Each row comes from the steps of one path. Every step used is in the known rows, and no mark comes twice. Write the path behind each row, first mark first.
Known rows
vadubip-sedul-fepun-lemad-lifa-luno: [-18 -13  -9  11   6  33  -1 -18  -6 -54   7 -35 -28  11   0 -37 -13  29
   6 -27 -14  -9 -11  -1   5 -21 -32  16  79   9  11 -38  20 -16  17 -30
   0  -4  36 -10  -6  18 -21 -46 -38  13   3  33  -4 -12 -13 -30  11  25
 -35 -31 -19 -13  -6]
kefuf-penaket-lifa-lemad: [-42  -2 -11  40 -26   6 -47  24   2   4 -11  -5   2 -25  24  -3 -19  44
  -4 -22 -15  -6  -5  14 -55  44 -11  -8 -45  19 -10  13  42  10  36  -4
  -9 -32 -24  37  46 -15 -25  39  27   9   7  12  -6  10  18 -19  10  26
 -26  20  12  23  23]
vadubip-sedul-fepun: [-49   9 -40  38   2 -29  13 -51  14  37 -23  15  -9  12 -14  22  46  10
 -36  31   3  32 -10  -8  32 -45  17  -4  72   4  24 -13  37   6  53  11
  57  20  21 -31  13  10  -4 -20 -10 -31   2 -12  49  18 -79  -5   7   8
 -67  22  14 -43 -14]
luno-kefuf-penaket-lifa-lemad-fepun-sedul-vadubip: [ 17  18  12  -5  17  -2  -2  15  20  24 -26  37  16   7  21  22 -15 -28
  11  22  34  56 -51 -11  -6   9  -3   9  23 -52   9   6 -33 -24  16  15
 -10 -49 -18  43 -45  13  47  37  -2   3 -17 -11 -21   1  29  30   6   1
 -19 -34 -12  -4 -15]
luno-kefuf-penaket-lifa-lemad-fepun-sedul: [ 34  -1  34  21  16 -33 -26  15   5  25 -13   1  32  22  15  -3 -31  16
   9   6  14  27 -38 -12 -18  41  16  16 -35 -37 -10  19 -17 -38 -23  33
   3 -36  12  24  25  48  36  32  17  24 -35 -36 -52 -10  32  30 -14   7
  -4   7 -12  15 -18]
fepun-lemad: [-18  -4   1 -38   5  -3  15 -49 -37 -31  28 -85  12   1  -4 -41  30 -34
  21 -19 -27   6  30  31  -4  -7   3 -18 -35 -16 -21  22  44  24 -27  10
   2  51 -22 -47  31 -13 -16 -16  -7 -31  -8   0  29  43 -19 -29  18  29
  13   9  24 -34  25]
lifa-penaket-kefuf-luno: [ -5   5  -3 -12 -62   0 -12  50   2  -7  24  16 -13 -27 -16   9 -25  42
   5  -5   6 -68  55 -10 -29 -22  -3 -19 -26  16  -9  -9  18  56  11   7
 -15  17 -19  -3  29  -2 -26 -20  42  17  30 -18   2   3  11 -26 -22  -8
  44  -4  12  36  -5]
lemad-fepun: [  8  -7  -8  -2  -9 -19  10 -36 -38  15   4  12  18 -33 -60 -10  29   4
 -16   5 -12  -2  11  35  17  35  12  -5 -37  37  -4 -13   8 -34  16  40
  41  47  25 -11  -8  21  43   8 -21  -1 -19 -43   3 -13 -47   1  -6 -53
  12  20 -30 -25 -10]
fepun-lemad-lifa-luno-kefuf-penaket: [ 27  12 -19  13 -56   0 -12  76 -35  -8   3  -9 -11 -28  17   6   4  29
  14 -41  22 -26  35 -18 -24  18 -30 -41  -4 -10  10 -17 -25  26 -25 -27
 -24  -4 -10 -10  24 -13   7 -20  22   3 -25  22 -24 -13   1  46   9  30
   3 -23   7  33  19]
vadubip-sedul-fepun-lemad: [-30  13 -11  -8  19 -25   3 -59  -2  -6  -3 -70  -3  27  16 -33  40 -22
   6  -5 -14  41 -10   0  16 -40   7  -7  40 -36  -1   5  50  18  12  24
  15  45  -1 -44  34  17 -20 -15 -21 -27  -1   7  41  40 -46 -22  26  49
 -40   2  22 -57   3]
fepun-lemad-lifa-luno: [ -6 -26  -2 -12  -3  49   3  -7 -28 -67  29 -43 -17  -9 -16 -47 -19  18
  16 -38 -21 -38  21  17  -9   2 -35  12  26  25  -3 -26  19 -12 -11 -40
  -6   0  18 -18 -12  -3 -20 -39 -30  12  -4  27 -10 -13   6 -35   1  11
   3 -29 -20   1  11]
kefuf-luno-fepun-lemad-lifa: [ 25 -15   0 -10   7  23  -7 -11 -19 -25  40 -15  -3 -28 -17 -42  38 -22
  22 -24 -41   5   0  14  -8  12  -3  -2 -37  -3  14  10 -35  -8 -34  -5
 -20  30  26 -13  -7   3 -23 -31 -12  18 -31  23  -3 -12 -22   8  41  24
  28  18 -18  -5  15]
penaket-lifa-luno: [-42 -38 -28  54 -23  28   0  -9 -10 -14  -7  14  17  -7 -25  25 -26  31
 -17 -17   5 -27  16  19 -16   8 -14  26  11  25   6 -12  47  -6   5 -30
  -2  -7 -10  -9  25 -49 -33   6  10   2  17   7  13  -3  16 -27 -23 -30
 -13 -13  -3  18  15]
penaket-lifa-lemad-fepun-sedul: [  8 -17  45   7  48 -13 -16 -41   8  -1  -1 -21  36  32  -4 -20 -30   8
   7  18  -9  25 -45  10  -9  26  17  36 -31 -14 -18  22  12 -50 -12  38
  17 -23  20  20  12  45  25  27  -1  16 -26 -40 -33   2  26 -15 -20  -5
  -9  14 -17  -5 -17]
fepun-sedul-vadubip: [-23   2  10 -47  37  25  49 -39  10  -7  -4  -6  15  15 -11  18   4 -53
   2  41  17  34  -9   6  31 -61  -2   0  53 -32   6  15   0  11   5  -3
  32 -12 -26 -16 -54 -24  32 -22  -7 -51 -16  -3  42  46 -12   3  -4   2
 -22 -18  18 -29 -12]
penaket-kefuf-luno-fepun-lemad: [ 19  16 -21 -31 -18 -10  -6   1  -8 -11  31 -32  19  -9 -11   2  23 -43
  20 -15  -9  12  27  -8 -15  -7   3 -24 -64 -34 -15  -5   4  37 -53  18
 -38  55 -13 -25  36 -18 -32   8  15  -6  18  -8   7   6  -7   4  23   0
  44   7  19  -6  18]
sedul-fepun-lemad-lifa-penaket-kefuf: [  7   5  27   8  14 -23 -15  -6  27 -15   5  11 -42  22  71 -20   3   1
 -14   1 -19 -15 -11  24   1   7  17  41  -4  33 -11  31  -7   4  19   3
   0  31  -3  33 -13  31 -11  14 -24  41  50  -2 -20   1  33 -56   3  -8
  21  13   0   4   6]
kefuf-luno-fepun: [  3   7 -50   2 -41   9  13  15 -11  37   8  36  18 -42 -77  36  32 -10
 -13  12  -2 -13  39 -25  -4  -9  -1 -43 -40   6  11 -37  -2  15 -13  -4
  -8  14  11 -37  18 -44 -21   0  34 -31   2 -10  30 -30 -59  39   4 -24
  11  23   8  -1   4]
lemad-lifa: [ -9 -38   0  19  14  20   7 -34 -27 -17  34  15 -11 -36 -23 -20  38   6
 -16  -2 -42  -9   5  52   9  13   8  10 -19  48  14  25 -26 -16   5 -15
  46  23  30  -2 -33   8   6 -43 -20  11 -37   1   3   5 -30 -11  17  -8
  11  40 -12   0  10]
kefuf-penaket-lifa-luno-fepun-sedul-vadubip: [ -5  13  -9   4  20  29  23  16  37  18 -43  28  26  25   1  53 -16 -31
  -1  23  35  42 -36 -27  23 -38 -13   6  67 -39  24   1 -16   9  -9 -20
 -18 -46 -29  17 -29 -57  11  19  11 -30  -3  31  27  12  19  50   3  -5
 -36 -28   1   4 -16]
lemad-fepun-sedul: [ 24 -10  35 -20  39 -21  23 -49  -8   3   4 -24  37  24 -30 -13  -3  -7
  -1  23  -4  17 -13  12  32 -10  21  14 -11  -7  -6  20   0 -32 -33  45
  43  13  22 -22   5  33  45 -13  -3  -9 -46 -47  -5  17 -16  11 -25 -17
   3  19 -13 -17 -30]
sedul-fepun-lemad: [-13  19  -1 -28   7  -5  15 -55 -14  -9   5 -72   2  17  21 -44  52 -55
  -3   4 -11  25   7  17  -9 -26  -6   9  11 -26  -5  21  66  10  10  15
   6  53 -27 -46  17 -16  -1  12 -13 -25   9  -5  34  33 -43 -39  20  37
 -25  -3  16 -59   9]
penaket-lifa-luno-kefuf: [ -9 -29 -48  59 -40 -11   8  15 -24  34   4  64  13 -14 -16  56  -3   2
 -26  -8  36 -10  26   1 -17  36  14  11 -22  -1   5 -18  -5 -23  -6 -43
  -3 -15  -2 -21   5 -32 -17  15  11  -3  15 -19 -17 -38  18  11 -24 -37
   9 -12  19  19  41]

Write each row's path
[ 36  -1  33  -5  31  -4   0  21  35  11   7  18  12  31  -3  20 -23   8
   4  23   2  -8 -15 -36  20 -21  16  10 -11 -13   4  18 -45   1 -48   3
 -13 -23  22   4   4  16 -11 -14  29  15  -9  -3 -23 -14  25  28 -18   4
  28  23  -3  27 -22]
lemad-lifa-penaket-kefuf-luno-fepun-sedul
[-24 -13 -28  60 -46  27 -17  40 -12 -13 -23   2  15 -18  -7  26 -30  55
 -11 -32  18 -38  21   5 -23   8 -24   4  19  24  16 -10  40  21   4 -26
 -16 -15 -25   1  49 -60 -28   7  37   7   2  21  17   9  18  10 -15  -9
 -22 -16   0  34  11]
kefuf-penaket-lifa-luno
[ 15  14  18 -30  33  23  21  17  46   8  -6  50  -7  18   9  27 -18 -34
   9  37  18  21 -34 -27  23 -42   1   9  47 -26  16  -1 -55   5   1 -11
 -15 -39  -5  32 -70   0   8  -5  -3  -2   9  15   0  -3  26  19   2  -4
   5 -22  -6   8 -26]
lemad-lifa-penaket-kefuf-luno-fepun-sedul-vadubip
[ -8  12  20 -52  37  18  24 -32  16  -8 -11  -2   6   9 -18 -10 -13 -34
  14  36  13  37 -37   1   6 -20 -12   2  39 -23 -11 -15   0 -30  31  18
  20 -36  -6  18 -62  22  51  11 -30 -23  -5 -20  -1   7   3  -9  -5  -7
 -20 -33 -13 -33 -30]
lifa-lemad-fepun-sedul-vadubip
[ 14  21 -36  22 -62 -32   0  60 -34  43  -8  22   9 -41  -2  44  33  18
 -14  -8  28  -8  55  -8 -12  14  -2 -60 -34   2  11   4 -21  42 -11  -5
  13   8 -22 -24  35 -28  16  -4  48 -31 -29  -8  10   7 -34  65   2   7
   1  14  28  29  20]
luno-kefuf-penaket
[-10 -15  45  -7  28   6  -7 -12  -3 -20   9 -50 -46   9  27 -73  -2  25
  25 -33 -38 -43   5   6   6  24   5   1   0  42 -10  19  10 -11  17 -18
 -11 -13   7   4   0  27 -26 -22 -26  14  -6  51   3 -10  15 -43   4  44
   3  13  -4  -2  13]
fepun-lemad-lifa-penaket
[ -2   6 -26 -31   1   9  15 -20 -20 -14   7 -56   7   9 -25 -12   9 -33
   9 -24  -3   6  22 -17   3   2 -12 -24 -16 -14 -21 -35  34   2 -36 -11
 -27  18  -2 -41  26 -33 -27  12 -18 -34  23  16  13 -17 -13   0   7  -1
   2  -9   9 -25  24]
lifa-luno-fepun-lemad
[ 13  -3  18   8  21 -26 -17   1  18  -4  11  19 -32  16  50   3  -3   0
  -3  -5 -23 -12  -6  13  18  27  32  18 -38  41 -17  22 -35   3 -10  -1
 -14  25  10  40  -6  26 -26  15 -20  38  44   9 -29 -16  46 -18   4 -26
  42  27   0  18  16]
luno-fepun-lemad-lifa-penaket-kefuf
[ -5 -15  20  17   7 -19 -12   4  13  -7  16  35 -33   0  39  10 -11  27
 -16   1 -20 -34  13  29  11  18  26  22 -24  63 -12  23 -25   7  14  -6
  21  18   7  38 -14  25 -12  -4 -11  34  35  -5 -23  -8  37 -38 -10 -38
  40  28   2  29   7]
lemad-lifa-penaket-kefuf
[  9  18  -8 -38  17  19  32   0  31  12  -2  43  22   8 -15  54   2 -60
   1  46  32  38 -14 -17  20 -60   1  -5  30 -48  10   0 -34  24 -17   2
  -2  -7 -18   4 -51 -26  17  -2  12 -30   9 -12  19  20   4  32   2 -22
  10 -22  12  -6 -21]
penaket-kefuf-luno-fepun-sedul-vadubip
[  4 -12  33  -2  16 -22 -16  -2   9 -27  23  -2 -35  16  58 -20 -15  13
   1 -14 -25 -24   7  30   7  21  26  22 -30  43 -24  34 -22  14  -3   0
   0  31   2  33  -2  33 -22  -3 -17  43  33   1 -27   8  50 -47   0 -11
  46  19   1  21  15]
fepun-lemad-lifa-penaket-kefuf
[  0  13  22 -11  25  13  -1  -1  26   1 -29   9  17  10  18   0 -21 -15
  15  19  15  48 -52   2  -6  -5 -15  12  36 -37   8   7  -9 -13  23  22
  -3 -39 -24  45 -37   4  43  29  -6   3 -19   1  -1  22  23  17   8   7
 -28 -28 -18  -7 -27]
kefuf-penaket-lifa-lemad-fepun-sedul-vadubip
[  2   3  18 -45  38  13  39 -41   5   2 -13  10  21  10 -29   7   6 -49
   4  37  16  41 -30  11  35 -33  -2   8  46 -28   5   1 -12 -19  12  23
  31  -7  -7   1 -64   5  55  -5 -20 -27 -24 -20  19  28 -15  11  -1 -20
 -11 -22 -15 -39 -32]
lemad-fepun-sedul-vadubip
[ 20  18  19  -9 -39   9 -26  41  16 -25  26  -2 -32  -9  23 -29  -6  15
  14 -10  -8 -46  17  -4 -36 -20 -17  13  -1  -7   1   6   8  35  16   7
 -36  24 -10  10  10  18 -23 -14  22  47  28   3  -9   3  15 -42   3  27
  27 -14  -3  20  -9]
sedul-fepun-lemad-lifa-penaket-kefuf-luno
[  6  11 -23  10 -11   6 -12  15 -10  -5 -14 -49  23  11   9   1   4 -12
  14 -40  -3   9   4 -17 -12  17 -12 -13 -19 -21  -1  -7  25  16 -44  -7
 -55  14 -22 -13  57 -50 -39  32  12  -9   8  38  13  -3  10  23  18  18
  -7  -5   7   2  25]
kefuf-penaket-lifa-luno-fepun-lemad
[ -9  10  -7 -37  44  17  53 -35  24  25 -20  20  23  18 -19  42  16 -71
  -8  48  21  52 -26 -11  40 -46   7  -6  44 -35  10   2 -22   0  -5  -8
  20 -23 -11 -12 -57 -32  25   2 -14 -61  -5  -2  36  19 -22  33   4 -16
 -23 -10  15 -32 -13]
luno-fepun-sedul-vadubip
[-20  -6  33  15  32  -8 -15 -22  19  -1 -14 -42 -56  28  37 -65   1  40
  14 -22 -31 -14 -27 -11  26   4  11   6  53  28   7   6   8 -11  42  -9
  -7 -21  23   8   5  52 -32 -27 -36  18   0  58   9 -11  -2 -35  11  57
 -35  12  -4 -17  -4]
vadubip-sedul-fepun-lemad-lifa-penaket
[ -2 -13 -31  86 -37 -30 -24  34 -17  53 -14  46  29 -29  23  52  26  18
 -21 -21  13  16   3  18 -20  43  24  -1 -45  -8  30  52 -20  19 -13   0
  -2  14 -30   6  47 -46 -16  25  54  16 -33   3   9  25  10  49  15  -3
   5  32  21  36  31]
luno-kefuf-penaket-lifa
[ 17 -16   8  -2  48  16  27 -18  11  -3  -3   4  25  31 -27  19 -19  -8
 -10  24   2   6 -17 -25  34 -22   3  17  18  -2   7  -3 -23 -32 -50 -19
  12 -33  35 -22  -8  -2   2 -17  -1 -20 -15  -2  -9 -21   1  30 -23  -9
 -13  10  -6   6 -16]
lemad-lifa-luno-fepun-sedul
[ 19  27 -32  34 -46 -14 -18  66 -14   6 -21   3 -24  -5  29  10   5  43
   5 -29  32  -2   9 -38 -10  -2 -25 -35  49 -27  23 -29 -23  21  -2 -18
 -20 -11   8  -8  28   8  -1 -23  13   5 -19  27 -10  -9 -17  51  15  44
 -35 -28   3  22   1]
vadubip-sedul-fepun-lemad-lifa-luno-kefuf-penaket
[  9  19 -43  19 -77  -9  -2  83 -35  22 -16  20  -1 -36 -10  44   0  40
  -8 -17  43 -34  59 -29 -18  11 -27 -55  -2   7   5 -32  -3  34  -8 -27
  -4 -13 -18 -24  34 -34  13  -5  42 -25 -10   1  -3 -13 -21  53 -18   1
  -6 -17  18  38  14]
lifa-luno-kefuf-penaket
[-19  -1   5   6 -12 -34  -1   5  12   7   0  20 -21   8  30  31 -17  24
 -19   9  -3 -37  32  16  10   5  27   2 -31  51 -27  15   9  27  16   2
  21  24 -13  18  11   6 -13  11   2   8  53 -22  -5   7  26 -36 -25 -43
  33  23  23  22  12]
lifa-penaket-kefuf
[ -7   0  -3 -17 -12 -11 -16 -26 -25  -1   4   2  -7 -35 -44 -37  -2  19
  -8   3 -18  -6  -1  21 -25  58  -8  -9 -50  40 -32 -46  32 -49  46  30
  28  -2  25  19 -11  45  36  30 -33   7  10 -44 -30 -44 -29 -31  -4 -31
  -4   4 -31 -21  -7]
lifa-lemad-fepun
[ -7  -3  40  -5  25   4  -3 -15  10  -9  -8 -40 -51  16  38 -72  13  11
   5 -19 -30 -31 -14   2   6  14  -3  15  31  36  -2  14  22 -17  42 -16
 -12 -10   4   3  -8  24 -17  -6 -32  17   8  46   7 -15   0 -47   4  52
 -24   8  -8 -17   1]
sedul-fepun-lemad-lifa-penaket
[ 17  -2  23 -14 -41   8 -28  44   0 -39  41 -10 -24 -15  13 -29 -24  34
  30 -25 -13 -56  33   3 -36 -10 -10  -7 -30   3 -11   4  -5  44  -6   2
 -35  22 -10  12  17  13 -32 -32  26  48  17   3 -14  10  32 -34  -2  18
  55  -6  -3  32   1]
fepun-lemad-lifa-penaket-kefuf-luno
[ 12  -5  41 -34  36 -12   2 -35   0 -10   2 -34  25  24 -24 -33 -28   5
   9  21  -7  10 -23   1  -1  11   5  10 -21  -9 -28  -1  17 -43  -9  34
  31 -23  26  -1   2  54  44   7  -9   0 -21 -46 -34  -6   1 -12 -26  -1
  -8   5 -15 -14 -30]
lifa-lemad-fepun-sedul
[ 10  18 -33   3 -38 -14  -6  42  13  41   0  55  -4 -26 -32  47   4   6
 -16  11  10 -29  33 -34   1  -1  14 -29 -44  19  -2 -32 -13  25  -8   0
 -23   7   2  -1  20 -25 -31  18  31  -3  39  -8   4 -39 -13  25  -9 -36
  35  22   7  27   4]
lifa-penaket-kefuf-luno-fepun
[ 15  -1 -13  43 -33 -30 -50  22 -17  35 -14  42   9 -36  -3  -4  -4  30
  -9 -15   4  15 -21  11 -45  90   3  -1 -69   7  -7 -17  -7 -47  33  30
 -10 -16   9  46  11  30  27  61   2  42  -3 -29 -47 -45   7  11   5 -24
  -1   8 -29  10   5]
luno-kefuf-penaket-lifa-lemad-fepun
[ -3  -3  -2 -28  47  45  43 -15  27  -7 -15  34   3  14 -18  28  -6 -47
  -3  35  18  35 -36 -18  35 -42 -13  15  73 -20  15 -21 -35 -23  -2 -29
   7 -47   6   4 -79 -21  22 -10 -28 -33  -2  18  11  -9   0  24  -1 -16
 -24 -27 -12 -18 -18]
lemad-lifa-luno-fepun-sedul-vadubip
